Every row comes from one small tree of marks. The marks that hang from a mark follow it in brackets, in the order of their numbers. Every link used is in the known rows. Which tree was each row made from?
Known rows:
J_953{J_420{J_5{J_291}} J_853{J_27 J_272} J_862}: [-0.15  0.67 -0.54 -0.13  0.49 -0.19  0.07 -0.61 -0.21  0.18  0.38 -0.53
 -0.51  0.63 -0.32 -0.26  0.26  0.20  0.25 -0.37  0.18 -0.51  0.03  0.20
 -0.01 -0.10 -0.23]
J_862{J_272{J_853{J_27}}}: [-0.06 -0.06  0.04 -0.43  0.08 -0.25  0.30 -0.45  0.30  0.07  0.16 -0.37
 -0.24  0.16 -0.11  0.18  0.04  0.04 -0.04  0.01  0.02 -0.14  0.05  0.05
 -0.20  0.13 -0.11]
J_55{J_420{J_5{J_291} J_953}}: [ 0.15  0.16 -0.02 -0.16  0.00  0.10 -0.15 -0.12  0.02 -0.31  0.35  0.00
 -0.01 -0.15 -0.13  0.28 -0.10  0.17  0.25 -0.11  0.28 -0.42 -0.28 -0.15
 -0.14  0.03 -0.03]
J_291{J_57}: [-0.04 -0.15  0.02 -0.02 -0.15 -0.07 -0.24 -0.23  0.21  0.04 -0.13  0.10
 -0.09  0.15  0.08 -0.01 -0.14  0.04 -0.06 -0.15  0.13  0.19  0.04 -0.15
 -0.19  0.06  0.10]
J_291{J_57{J_901}}: [-0.04 -0.27 -0.09  0.05 -0.17  0.08 -0.20 -0.41  0.17  0.07 -0.03  0.18
 -0.10  0.14 -0.03 -0.17 -0.08  0.00  0.08 -0.07  0.16  0.31 -0.03 -0.11
 -0.18 -0.14  0.06]
J_55{J_420{J_5{J_291{J_57}} J_27 J_953{J_853}}}: [ 0.17  0.05 -0.15 -0.26  0.05  0.06 -0.17 -0.48  0.12 -0.33  0.48 -0.03
 -0.13  0.05 -0.07  0.19  0.07  0.17  0.38 -0.29  0.51 -0.50 -0.19 -0.33
 -0.24 -0.03 -0.16]
J_901{J_5 J_55{J_420{J_27}} J_57{J_291}}: [ 0.21 -0.04  0.04  0.04  0.11  0.02 -0.13  0.20  0.34  0.48 -0.20  0.42
 -0.32 -0.22  0.04  0.25  0.37 -0.24  0.42 -0.29  0.77 -0.02 -0.32 -0.52
 -0.25  0.65  0.09]
J_5{J_291{J_57{J_901{J_55{J_420{J_27 J_953{J_862}}}}}}}: [-0.01 -0.17 -0.29  0.00  0.24  0.17  0.00 -0.37  0.01 -0.04  0.17  0.09
 -0.29  0.08 -0.12 -0.10  0.13  0.05  0.42  0.00  0.44  0.09 -0.05 -0.06
 -0.11 -0.05  0.01]
J_291{J_57{J_901{J_55{J_420}}}}: [-0.06 -0.36 -0.02  0.13 -0.10  0.11 -0.28 -0.39  0.22  0.11  0.03  0.24
 -0.04  0.06  0.06 -0.06  0.04 -0.02  0.24 -0.08  0.32  0.43 -0.08 -0.13
 -0.37  0.13  0.20]
J_57{J_901{J_5{J_291} J_55{J_420{J_27 J_953}}}}: [ 0.17 -0.11 -0.25  0.06  0.16  0.26  0.06 -0.17  0.19  0.10  0.23  0.24
  0.03 -0.23 -0.05  0.04  0.20 -0.07  0.47 -0.04  0.49 -0.12 -0.25 -0.17
 -0.11 -0.04 -0.13]
J_901{J_5{J_291{J_57}} J_55{J_420}}: [ 0.09  0.17  0.04  0.05 -0.03 -0.02 -0.20  0.11  0.38  0.33 -0.17  0.26
 -0.09 -0.10  0.20  0.20 -0.03 -0.07  0.21 -0.31  0.44  0.05 -0.15 -0.18
 -0.12  0.45  0.04]
J_57{J_291 J_901}: [-0.02 -0.15 -0.04  0.14  0.00  0.40  0.12 -0.17 -0.09  0.17  0.05  0.00
 -0.31  0.01 -0.37 -0.23  0.26 -0.16  0.30  0.16  0.23  0.18 -0.14  0.09
  0.36 -0.37 -0.15]
J_420{J_5{J_291{J_57}} J_953{J_853{J_27 J_272} J_862}}: [ 0.08  0.31 -0.43 -0.25  0.40 -0.04 -0.04 -0.77  0.17 -0.18  0.26 -0.28
 -0.35  0.39 -0.14  0.02  0.00  0.17  0.09 -0.37  0.35 -0.58 -0.25 -0.12
 -0.08 -0.46 -0.41]
J_5{J_291{J_57{J_901{J_55{J_420{J_953{J_862}}}}}}}: [-0.08 -0.09 -0.20  0.06  0.18  0.15 -0.08 -0.32 -0.02  0.02  0.09  0.08
 -0.27  0.07 -0.10 -0.12  0.04  0.04  0.33 -0.01  0.38  0.17 -0.08  0.03
 -0.07  0.02  0.06]
J_55{J_420{J_5 J_27}}: [ 0.19 -0.10 -0.06 -0.15 -0.03  0.12 -0.09 -0.09  0.04 -0.27  0.35  0.07
  0.01 -0.04 -0.08  0.25  0.09  0.02  0.30 -0.19  0.23 -0.34 -0.13 -0.29
 -0.31  0.03  0.04]
J_953{J_420{J_5 J_27} J_853 J_862{J_272}}: [-0.21  0.15 -0.35 -0.18  0.37 -0.32  0.14 -0.50 -0.33 -0.15  0.64 -0.35
 -0.45  0.53 -0.10 -0.35  0.29  0.07  0.04 -0.33  0.34 -0.73  0.05  0.15
 -0.33 -0.10  0.02]
J_420{J_27 J_953{J_853 J_862{J_272}}}: [-0.06 -0.29 -0.38 -0.21  0.56  0.01  0.27 -0.59 -0.10 -0.39  0.51 -0.23
 -0.17  0.20 -0.03 -0.09  0.34  0.07  0.11 -0.08  0.41 -0.61 -0.02 -0.01
 -0.23 -0.30 -0.17]
J_901{J_5 J_55{J_420}}: [ 0.10 -0.01  0.05  0.12  0.03  0.06 -0.18  0.22  0.28  0.22 -0.05  0.27
  0.15 -0.21  0.23  0.27  0.07 -0.15  0.20 -0.29  0.36 -0.10 -0.20 -0.21
 -0.23  0.44  0.10]
J_953{J_420 J_853{J_27} J_862{J_272}}: [-0.36  0.34 -0.35 -0.14  0.50 -0.31  0.11 -0.54 -0.29  0.08  0.39 -0.55
 -0.46  0.59 -0.23 -0.28  0.40  0.17  0.18 -0.18  0.22 -0.35  0.16  0.25
 -0.21  0.18  0.08]
J_5{J_291{J_57}}: [-0.02  0.21 -0.01 -0.08 -0.09 -0.08 -0.02 -0.13  0.13  0.14 -0.16 -0.02
 -0.33  0.14 -0.05 -0.08 -0.13  0.07  0.01 -0.02  0.11  0.16  0.06  0.04
  0.14  0.03 -0.07]
J_57{J_901{J_5}}: [ 0.07 -0.04 -0.18  0.08 -0.09  0.21  0.01 -0.10  0.09  0.14  0.03  0.22
  0.05 -0.08 -0.06 -0.14  0.01 -0.16  0.13 -0.12  0.13 -0.06 -0.20 -0.12
  0.02 -0.27 -0.15]
J_420{J_5{J_291{J_57}} J_953{J_853}}: [ 0.16  0.31 -0.10 -0.22 -0.01 -0.14 -0.20 -0.48  0.20 -0.19  0.28 -0.08
 -0.17  0.13  0.07  0.02 -0.17  0.15 -0.05 -0.30  0.37 -0.52 -0.29 -0.20
  0.01 -0.29 -0.33]

Write each row's tree:
[ 0.00 -0.03 -0.08  0.02  0.03  0.10 -0.10 -0.35  0.16  0.06  0.09  0.09
 -0.19 -0.01 -0.08 -0.05 -0.01  0.11  0.30  0.06  0.37  0.22 -0.10  0.00
 -0.07  0.06  0.00] | J_5{J_291{J_57{J_901{J_55{J_420{J_953}}}}}}
[-0.24  0.30 -0.38  0.01  0.34 -0.15 -0.04 -0.51 -0.33  0.09  0.45 -0.32
 -0.32  0.53 -0.12 -0.39  0.15  0.12  0.06 -0.45  0.20 -0.50  0.01  0.23
 -0.16 -0.09 -0.07] | J_953{J_420{J_5} J_853{J_272} J_862}
[ 0.10 -0.10 -0.12  0.10  0.09  0.20 -0.05 -0.27  0.06 -0.06  0.34  0.14
  0.02 -0.17 -0.07  0.01  0.10  0.00  0.37  0.05  0.34  0.01 -0.33 -0.02
 -0.19 -0.09 -0.02] | J_57{J_901{J_55{J_420{J_5{J_291} J_953}}}}
[ 0.06  0.00  0.15  0.13  0.12 -0.12 -0.08  0.11  0.17  0.46 -0.26  0.24
 -0.40 -0.10  0.05  0.01  0.30 -0.16  0.15  0.02  0.49  0.31 -0.24 -0.18
 -0.08  0.49  0.12] | J_901{J_55 J_57{J_291}}
[ 0.13  0.49 -0.06 -0.12 -0.07 -0.25 -0.01  0.23  0.19  0.43 -0.38  0.29
 -0.34 -0.11  0.01  0.00 -0.06 -0.08  0.01 -0.25  0.29 -0.12 -0.24 -0.33
  0.04  0.35 -0.14] | J_901{J_5{J_291} J_57}
[ 0.02 -0.20 -0.11  0.03 -0.22  0.10 -0.23 -0.30  0.29  0.15 -0.12  0.27
 -0.06  0.09  0.04 -0.12 -0.12 -0.09  0.04 -0.25  0.24  0.14 -0.12 -0.24
 -0.16 -0.16 -0.02] | J_291{J_57{J_901{J_5}}}
[ 0.27  0.14 -0.13 -0.09  0.21 -0.14 -0.08  0.10  0.36  0.30 -0.07  0.41
 -0.19 -0.31  0.14  0.28  0.19 -0.03  0.40 -0.23  0.74 -0.20 -0.34 -0.51
 -0.37  0.63  0.02] | J_901{J_5{J_291} J_55{J_420{J_27 J_953}} J_57}
[ 0.11 -0.21 -0.32 -0.19  0.39  0.09  0.21 -0.70  0.22 -0.21  0.43 -0.18
  0.04  0.09 -0.04  0.00  0.27  0.20  0.20 -0.06  0.36 -0.45 -0.01 -0.10
 -0.15 -0.32 -0.35] | J_420{J_27 J_953{J_853{J_272}}}
[ 0.05  0.05 -0.12  0.15  0.02  0.22  0.02 -0.03  0.12  0.27  0.07  0.24
 -0.03 -0.17 -0.04 -0.04  0.12 -0.14  0.38 -0.07  0.32  0.09 -0.23 -0.03
 -0.02  0.08 -0.08] | J_57{J_901{J_5{J_291} J_55{J_420}}}
[-0.20  0.38 -0.37 -0.22  0.40 -0.34  0.24 -0.48 -0.36 -0.08  0.61 -0.41
 -0.59  0.55 -0.17 -0.38  0.28  0.10  0.09 -0.26  0.34 -0.72  0.06  0.25
 -0.14 -0.11 -0.09] | J_953{J_420{J_5{J_291} J_27} J_853 J_862{J_272}}
[ 0.27 -0.12 -0.02 -0.01  0.19  0.05 -0.17  0.10  0.37  0.33 -0.11  0.43
 -0.22 -0.30  0.05  0.32  0.36 -0.16  0.44 -0.27  0.90 -0.18 -0.40 -0.58
 -0.30  0.57  0.06] | J_901{J_5 J_55{J_420{J_27 J_953}} J_57{J_291}}
[ 0.11 -0.38 -0.46 -0.12  0.49  0.19  0.10 -0.24 -0.15 -0.40  0.33  0.00
  0.00  0.00 -0.07  0.04  0.23  0.05  0.24 -0.04  0.35 -0.49 -0.02 -0.21
 -0.16 -0.30 -0.03] | J_420{J_27 J_953{J_862}}
[ 0.05  0.11  0.00 -0.07 -0.19  0.12 -0.20 -0.22  0.04 -0.10  0.21  0.09
 -0.17  0.03 -0.17  0.06 -0.11  0.05  0.28 -0.17  0.21 -0.05 -0.21 -0.13
 -0.16  0.02  0.03] | J_55{J_420{J_5{J_291{J_57{J_901}}}}}
[ 0.29  0.03 -0.48 -0.25  0.39  0.08  0.12 -0.23 -0.10 -0.46  0.41 -0.03
 -0.20  0.03 -0.11  0.08  0.05  0.04  0.17 -0.15  0.37 -0.82 -0.22 -0.21
 -0.04 -0.56 -0.25] | J_420{J_5{J_291} J_27 J_953{J_862}}
[-0.02  0.07 -0.08  0.05 -0.03  0.00  0.00 -0.24  0.16  0.22 -0.07  0.08
 -0.30  0.10 -0.03 -0.19 -0.03  0.01  0.14  0.06  0.20  0.34 -0.03  0.08
  0.07 -0.04 -0.06] | J_5{J_291{J_57{J_901{J_55}}}}
[ 0.02  0.46 -0.30 -0.19  0.17 -0.24  0.17 -0.62  0.04  0.16  0.52 -0.35
 -0.36  0.41 -0.18 -0.27  0.18  0.25  0.18 -0.25  0.26 -0.51  0.05  0.17
 -0.05 -0.13 -0.33] | J_953{J_420{J_5{J_291} J_27} J_853{J_272}}
[ 0.08 -0.37 -0.13  0.06 -0.08  0.16 -0.24 -0.33  0.37  0.14  0.03  0.34
 -0.02  0.02  0.10  0.02  0.07 -0.10  0.29 -0.25  0.46  0.18 -0.12 -0.33
 -0.40  0.06  0.08] | J_291{J_57{J_901{J_5 J_55{J_420{J_27}}}}}
[ 0.11  0.18 -0.29 -0.43  0.34 -0.14  0.17 -0.42  0.03 -0.30  0.36 -0.31
 -0.32  0.12 -0.18  0.17 -0.09  0.08  0.00 -0.15  0.26 -0.75 -0.28 -0.06
 -0.08 -0.34 -0.25] | J_420{J_5{J_291} J_953{J_862{J_272{J_853{J_27}}}}}
[ 0.04 -0.30 -0.02  0.08 -0.17  0.08 -0.34 -0.38  0.27  0.02  0.11  0.27
 -0.04  0.07  0.08 -0.02 -0.04 -0.04  0.18 -0.19  0.33  0.26 -0.19 -0.20
 -0.43  0.03  0.15] | J_291{J_57{J_901{J_55{J_420{J_5}}}}}
